Each row was made from one small tree. Brackets hold a mark, then the marks that hang from it, in the order of their numbers. Every link used is in the known rows. Write each row's tree.
Known rows
{K239 {K674 {K27 K327} K797}}: -1.917; 2.840; -1.619; 5.458; -3.688; 2.037; -0.741; 1.020; -1.109; 6.623; -2.731; -2.789; -4.580; -3.199; 0.164; 0.029; -0.814; 2.550; -0.190; -8.712; 6.356; 1.219; 0.707; -2.170; 3.136
{K111 {K327 K27} {K674 {K617 {K939 K239}} K797}}: 0.354; -2.904; -1.480; 1.743; 1.947; 1.448; -0.151; -0.280; -3.741; 4.180; -0.493; 2.701; -2.515; 1.964; 3.358; 3.707; -2.431; 2.211; -0.953; -3.882; 3.372; -0.374; -0.200; -2.267; 0.004
{K939 {K239 K674}}: -3.650; -0.472; -5.911; 2.796; -5.393; -1.963; 1.170; 2.966; -2.051; -0.945; -0.878; -0.538; 0.110; -0.265; 1.702; 1.829; -3.304; -3.740; -5.823; -4.749; 3.931; 2.023; -0.392; 1.256; -4.038
{K27 {K327 K797}}: 1.774; 1.739; -2.931; 2.193; -4.842; -2.317; 2.242; 0.378; -0.522; 0.401; 0.030; 0.026; -1.565; 1.700; -0.801; -2.590; -2.255; -0.919; 0.404; -5.140; 2.850; 0.892; -1.577; -0.787; -0.179
{K239 K674}: -2.492; -0.314; -3.020; 6.463; -5.958; 0.009; 0.531; 1.345; -1.869; 2.956; -0.630; 0.825; 0.813; -2.006; 1.791; 0.721; -4.220; -2.272; -3.897; -7.510; 4.310; 1.508; -1.223; -0.942; 2.277
{K111 {K327 K797} {K674 K27}}: 0.283; -3.220; 1.217; 1.960; 2.960; 0.365; 1.234; -0.401; -1.194; 6.935; 0.426; 5.534; -4.932; 2.802; 4.509; 1.229; -4.987; 5.198; 0.762; -4.387; 4.169; 1.688; -0.891; -3.696; -1.393
{K111 K327 {K674 K27 K617 K797}}: 0.317; -2.040; 3.725; 2.864; 2.202; 1.949; -0.713; 1.053; -2.472; 6.680; 0.452; 1.954; -5.733; 1.638; 2.384; 2.418; -4.482; 4.871; 2.113; -4.638; 3.965; -2.262; -0.140; -0.882; 2.777
{K617 {K674 {K27 K327} K111 K797} {K939 K239}}: -2.002; 3.260; 2.045; -1.333; 0.806; 1.512; -3.485; 2.990; 2.508; -2.662; -2.956; -1.449; 0.722; -0.854; -2.181; 0.368; 3.475; 2.264; -3.169; -3.859; 2.393; -2.288; 2.024; 0.004; -1.284
{K327 K797}: 0.592; 0.900; -2.975; 4.620; -1.062; -1.685; 1.603; -2.204; -0.506; 1.565; 1.039; 1.354; -1.478; 0.709; 2.246; -0.083; -1.637; 0.101; -0.223; -4.088; 1.925; 2.578; -3.037; -0.276; -0.558
{K939 K239 {K617 {K674 K111}}}: -5.624; 1.159; -0.954; 3.372; -1.950; -1.378; 0.717; 4.593; 1.681; -2.016; 0.476; -0.642; 0.233; 2.740; -2.190; 0.218; -0.762; -3.035; -1.041; -2.762; 0.487; -2.335; -1.313; 4.621; -2.231
{K617 K674 K939}: -0.851; -0.178; 0.576; 2.244; -2.928; 0.542; -2.786; 0.251; 0.742; -3.373; -1.176; 3.156; 8.017; -4.181; 0.830; -0.110; -0.879; -2.828; -6.220; -3.230; 3.768; -0.846; -1.046; -0.427; 0.663
{K939 {K239 {K674 {K27 K327}}}}: -2.995; 0.724; -5.696; 0.721; -4.513; -1.470; 0.884; 3.084; -1.124; -0.037; -1.328; -1.867; -2.018; -0.215; 1.128; 0.161; -1.864; -1.439; -4.446; -5.030; 3.980; 1.589; 0.907; 0.252; -3.325
{K939 K617}: -2.684; -1.105; -0.558; 5.984; -3.883; -2.476; 1.286; 1.110; -0.234; 2.041; 0.695; -0.464; 2.528; -0.561; -1.668; -1.816; -3.549; -2.744; 1.044; -2.643; 2.411; -1.527; -3.349; 2.001; 3.549
{K111 K327 {K674 {K617 K939} K797}}: 0.073; -3.602; 2.504; 3.576; -0.131; 0.261; -0.698; 0.407; -4.162; 3.507; 0.625; 3.188; -0.039; 0.481; 2.284; 4.124; -5.804; 0.610; -0.805; -3.502; 4.538; -1.916; -1.319; -0.875; 1.632
{K239 {K674 K27 {K111 K327} {K617 K939} K797}}: -2.629; 3.119; 0.248; 3.576; 0.764; 1.918; -2.261; 0.778; -1.728; 3.799; 0.177; -2.266; -5.068; 0.193; 0.424; 4.102; -0.225; 3.034; -0.209; -6.763; 1.134; -1.846; 0.112; -1.281; 7.622
{K327 {K111 {K674 K27 K617 K797}}}: -0.234; -4.592; 2.566; 2.785; -3.014; -0.293; -0.026; 1.248; 1.276; 3.516; 0.739; 3.000; -1.252; 3.903; 2.627; -0.142; -0.324; 0.522; 2.861; -6.013; 1.866; -1.577; -0.948; 0.668; 4.620
{K111 {K327 K27 K797} {K674 {K617 K939}}}: 1.572; -2.696; -3.214; 1.412; 3.075; 0.455; 0.943; -2.438; -3.009; 3.771; 1.699; 4.986; -2.406; 3.595; 5.566; 2.482; -1.959; 2.273; -0.416; -3.974; 1.381; 1.042; -1.417; -3.501; 0.551
{K111 {K674 K797}}: -0.432; -4.668; 3.255; 6.884; -3.603; 0.570; 0.659; 2.624; -1.261; 5.301; -1.128; 1.708; 1.610; -1.478; 1.157; -0.847; -5.204; 0.848; -0.376; -6.373; 5.672; -1.330; -0.739; 0.844; -1.077
{K111 K674}: -0.231; -6.248; 1.986; 5.049; -4.739; -0.946; 1.504; 3.319; -0.841; 2.819; 0.194; 3.575; 4.256; -0.307; 2.041; -2.405; -6.499; -0.840; -2.126; -5.684; 3.690; -1.803; -1.032; 0.747; -0.881
{K862 K327}: -0.333; 0.122; 0.563; -1.206; -2.321; -0.667; 1.656; 0.008; -1.370; 2.532; -1.381; 2.902; -2.059; 1.962; 1.045; 1.736; -5.631; -2.204; -3.659; -1.714; 1.998; 2.730; -3.095; -0.914; 2.620
{K617 {K674 {K27 {K327 K111}} K797} K939}: -0.320; 2.175; 2.218; 0.528; -0.958; 2.296; -3.972; -0.217; 2.329; 0.283; -3.118; 0.583; 2.268; -3.817; -0.113; -0.452; 3.321; 1.534; -1.792; -4.465; 5.425; -0.520; 0.805; -1.970; 2.134
{K939 {K239 {K674 {K27 K327} K111 K617 K797}}}: -3.302; 2.773; -3.470; 1.654; -2.474; -0.386; -0.036; 3.954; -1.066; -0.110; -0.250; -4.142; -5.066; 1.923; -0.483; 1.754; 0.008; -0.037; -1.673; -5.981; 1.161; -1.259; 1.177; 2.415; -0.390
{K27 {K674 K111 K797}}: -0.074; 1.308; 2.829; 3.425; -2.576; -1.075; 1.084; 2.362; 0.319; 1.834; -2.330; -0.613; -4.422; 2.485; -2.935; -3.121; -2.483; 1.867; 0.226; -7.446; 0.577; -3.903; 0.047; 2.206; 3.134

Which tree is each row?
-1.650; 1.345; -3.494; 3.322; -4.074; 0.326; 0.382; 0.474; 0.166; 4.553; -0.891; 0.126; -3.794; 0.062; 2.315; -0.610; -0.380; 0.980; -0.456; -8.291; 4.128; 2.339; 0.050; -2.733; 3.161 -> {K239 {K674 {K27 {K327 K111 K797}}}}
-3.450; 2.463; 2.295; 4.675; 1.789; 0.800; -0.195; 1.343; 2.623; 3.222; 0.765; 0.884; -2.891; 2.398; -1.385; -0.589; -0.440; 1.965; 3.064; -4.030; 0.635; -2.128; -2.097; 1.012; 4.000 -> {K939 {K617 {K674 K27 {K111 {K327 K797}}}}}
-1.162; 1.694; -1.640; -2.648; -1.620; 0.227; -2.971; 1.784; 1.544; -4.196; -2.157; 0.249; 4.350; -3.229; 0.486; -1.386; 1.864; -0.780; -5.979; -2.415; 3.836; -0.520; 1.564; -0.600; -2.974 -> {K617 {K674 {K27 K327}} {K939 K239}}
0.632; 0.791; -3.651; -2.682; 0.909; 0.130; 2.747; -4.086; 0.781; 5.120; -1.395; 5.213; -7.207; 7.165; 4.536; 2.800; 1.189; 0.089; 0.023; -3.211; 0.081; 7.049; -3.287; -4.094; 3.062 -> {K862 {K327 K27 K111 K797}}
0.699; -0.352; -1.964; -3.957; -1.503; -0.261; 2.624; -1.597; 0.649; 4.084; -2.961; 4.972; -6.162; 6.623; 2.839; 0.003; -0.834; -0.793; -1.573; -4.114; 0.178; 3.907; -1.758; -2.990; 4.552 -> {K862 {K327 {K27 K674} K111}}
-5.099; 1.410; -2.651; 3.919; -2.810; -1.434; 0.582; 3.136; 0.623; -1.546; -0.007; -0.805; 1.143; 0.353; -0.965; 0.045; -0.852; -4.100; -1.836; -2.220; 3.066; -0.846; -1.469; 4.269; -3.625 -> {K939 K239 {K617 K674}}
2.476; 4.677; -1.468; 0.182; -3.210; -2.864; 2.491; 2.210; -0.079; -2.339; 1.470; -1.845; -6.572; 6.438; -2.535; -5.484; -0.594; 0.025; 2.308; -7.845; -3.464; -5.133; 0.178; 3.056; 3.620 -> {K27 {K327 K797} {K674 K111 K617}}
-2.985; -1.074; -3.544; 0.722; -2.585; -2.526; -0.905; 0.860; -2.517; -2.212; -1.336; 0.447; 3.792; -1.426; 0.531; 4.172; -2.402; -2.999; -6.596; -2.065; 3.861; 1.402; -0.619; -1.774; -1.412 -> {K617 {K939 {K239 {K674 {K111 K327} K797}}}}
1.455; -0.644; -6.544; 1.468; 0.337; -0.508; 2.325; -4.654; 2.414; 3.884; -0.187; 4.615; -5.192; 7.106; 4.961; -0.144; 5.290; 1.866; 2.907; -5.841; -0.301; 5.381; -2.516; -4.018; 2.497 -> {K327 K27 K111 K797}
-1.956; 3.410; -1.569; 6.321; -2.009; 2.671; -1.851; 0.007; -1.915; 5.159; -0.346; -3.799; -4.980; -2.977; 1.850; 1.471; 0.204; 1.820; 0.282; -7.924; 3.484; -0.681; 0.001; 0.505; 5.769 -> {K239 {K674 K27 K617 K797}}
-4.868; 2.681; -1.373; 2.668; -1.641; -0.190; -0.283; 2.698; 1.880; 0.948; -1.325; -2.071; -3.044; 1.191; -1.428; 0.024; 2.375; -1.136; 1.495; -3.200; 4.051; -0.553; -0.123; 2.982; -2.244 -> {K939 K239 {K617 {K674 {K27 {K327 K111}} K797}}}
0.975; 2.307; -3.924; -1.403; 1.837; 0.973; 2.443; -3.701; -0.687; 5.073; -1.799; 2.983; -6.608; 3.856; 3.586; 1.714; -0.511; 1.094; -1.581; -2.859; 0.625; 6.098; -3.097; -3.452; 1.200 -> {K862 {K327 K27 K797}}
-6.453; 0.305; -6.113; 5.191; -4.530; -2.660; 1.566; 2.585; -1.830; 0.840; 0.094; -2.270; 0.409; -0.357; 0.020; 1.374; -2.424; -4.954; -2.508; -3.594; 3.968; 1.165; -1.588; 2.579; -2.211 -> {K939 {K239 K674} K617}
0.312; -4.788; -3.419; 0.843; -1.681; 0.270; 0.586; -0.413; 0.792; 2.650; -0.836; 3.242; -0.745; 5.171; 4.013; 0.248; 3.517; 0.038; 0.880; -5.865; 0.736; 0.663; -0.275; -1.512; 2.586 -> {K327 K27 {K111 {K674 {K617 {K939 K239}} K797}}}
-0.078; -6.127; 1.250; 0.797; -3.608; -1.771; -0.113; 1.240; 1.342; 0.848; 1.604; 4.269; 2.539; 3.611; 3.341; -0.864; -0.941; -1.342; 0.550; -4.575; 0.800; -1.764; -1.019; 0.011; 4.781 -> {K327 {K111 {K674 K27 {K617 K939}}}}
-0.621; 0.810; 0.739; -4.553; 3.589; -1.470; -1.814; 2.397; 0.262; -3.286; 2.758; -1.087; -3.137; 5.215; -0.848; 2.102; -0.269; 2.974; -0.728; -1.107; -5.123; -5.516; 0.180; 0.754; 6.822 -> {K674 K27 {K111 K327} {K617 {K939 K239}}}
0.900; 0.974; -4.186; -0.941; 0.914; -0.497; 0.671; -1.702; -2.720; 1.783; -1.999; 2.028; -5.117; 3.059; 1.324; 1.645; -1.583; 1.576; -2.233; -3.195; 2.260; 1.007; -0.487; -2.956; 1.482 -> {K111 {K327 {K27 {K674 {K617 {K939 K239}} K797}}}}
1.364; 3.885; -3.084; -2.471; 2.684; 0.636; 2.664; -2.866; -0.427; 3.802; -1.157; 2.013; -9.196; 6.134; 2.714; 0.324; 0.359; 1.486; -0.625; -4.164; -2.284; 3.151; -2.128; -1.534; 3.299 -> {K862 {K327 {K27 {K674 K111 K617}} K797}}
0.695; -1.118; -3.245; -2.820; 1.600; 0.214; 2.118; -3.727; -0.214; 4.370; -0.422; 5.629; -4.762; 6.536; 5.901; 2.966; 1.077; -0.578; -0.621; -3.092; -0.139; 5.422; -2.735; -3.577; 2.873 -> {K862 {K327 K27 {K111 {K674 {K617 K939}}} K797}}
0.735; 1.981; -0.684; 0.971; 2.636; -0.344; 0.979; 0.609; -0.230; -0.448; 3.680; 1.225; -6.893; 8.823; -0.192; 2.109; -0.781; 2.724; 2.481; -4.518; -6.248; -3.638; -2.171; 0.781; 7.330 -> {K674 {K111 {K327 K27 K797}} K617}
-1.763; 1.281; -3.472; 3.361; -2.894; 0.634; -1.899; 0.015; -1.842; 1.368; 0.892; -1.844; 0.575; -3.309; 2.696; 0.476; -0.560; -0.730; -3.170; -6.158; 1.986; -0.824; -0.136; -0.410; 5.989 -> {K239 {K674 K27 {K617 K939}}}
0.120; 1.507; 0.885; -0.738; -1.660; 1.267; -3.358; 0.780; 2.014; -2.038; -1.916; 1.251; 5.171; -4.181; 0.240; -2.636; 1.015; 0.235; -4.322; -3.667; 3.883; -1.306; 0.760; -1.855; 1.402 -> {K617 {K674 {K27 K327}} K939}
-1.256; 0.608; 3.665; -0.215; 0.739; 1.429; -3.559; 2.048; 3.591; -2.381; -0.987; 2.072; 4.469; -1.360; -0.482; -1.433; 1.137; 1.969; -3.836; -3.907; 0.146; -3.175; 0.488; -0.743; 3.439 -> {K617 {K674 K27 K111} K939}
-2.025; -0.208; -4.834; 0.034; -3.700; -2.274; -1.224; 0.745; -2.026; -1.741; -2.190; -1.731; 4.216; -3.905; 0.599; 1.383; -0.622; -2.750; -6.204; -2.412; 5.233; 1.605; 0.277; -1.683; -1.928 -> {K617 {K939 {K239 {K674 {K27 K327} K797}}}}
-5.341; 2.359; -1.789; 4.951; -2.063; -0.317; -0.037; 2.501; 0.315; 0.075; -0.997; -2.004; -0.684; -0.559; -1.515; 1.261; 0.026; -2.802; -0.646; -2.672; 4.381; -0.528; -1.335; 4.307; -3.606 -> {K939 K239 {K617 {K674 K797}}}
-1.074; 1.561; 2.932; -0.911; 3.280; 1.564; -3.160; 0.361; 2.769; -1.251; -0.623; 3.472; 1.270; 0.506; 0.442; 1.089; 0.799; 3.267; -3.000; -3.219; 0.514; -1.333; -0.050; -2.517; 2.773 -> {K617 {K674 K27 {K111 {K327 K797}}} K939}
-0.526; -3.702; 0.844; 4.562; -2.622; -0.398; -0.636; 2.092; -2.848; 0.866; 0.717; -0.296; 3.458; -1.771; 1.907; 0.927; -2.983; -1.440; -1.819; -4.207; 3.416; -3.033; -0.491; 2.613; -0.785 -> {K111 {K674 {K617 {K939 K239}} K797}}
-6.562; 2.115; -4.797; 3.157; 0.016; -2.034; 1.572; 2.402; -0.356; 2.494; 0.516; -1.930; -4.945; 2.943; -0.067; 2.472; -0.730; -0.538; -0.065; -3.579; 1.631; 1.027; -0.931; 1.160; -1.202 -> {K939 {K239 {K674 K27 {K111 {K327 K797}}}} K617}
-0.262; -3.214; -2.624; 0.888; 0.078; -2.265; 0.786; -1.653; 1.069; 1.007; 2.631; 3.908; -1.607; 5.037; 5.858; 1.199; 2.304; -0.279; 1.663; -4.213; 0.414; 1.879; -1.545; -0.451; 0.160 -> {K327 {K111 {K674 K27 {K617 {K939 K239}}}} K797}
0.756; 2.810; -1.545; -1.903; -0.773; -0.453; -2.748; -0.225; -0.568; -0.637; -0.370; -5.281; -3.374; -0.122; -0.593; 0.543; 4.723; 1.213; 2.098; -2.830; 1.563; -2.667; 1.032; 0.993; 4.699 -> {K674 {K27 {K327 K111}} {K617 {K939 K239}} K797}
0.139; 2.883; -1.231; 0.424; 1.778; 0.577; -3.470; -1.088; -1.460; -0.035; -0.128; -5.899; -2.136; -3.300; 0.336; 1.408; 3.331; 2.226; 0.032; -1.827; 1.551; -2.759; 0.312; 2.062; 3.874 -> {K674 K27 {K617 {K939 K239}} K797}
-0.578; -2.273; 2.291; -2.467; -0.991; -0.117; 0.466; -0.587; -0.411; 3.753; -0.892; 4.024; -2.422; 3.634; 3.170; 3.023; -2.245; -1.497; -1.143; -2.323; 1.719; 2.185; -2.188; -1.432; 4.590 -> {K862 {K327 {K111 {K674 K27 {K617 K939} K797}}}}
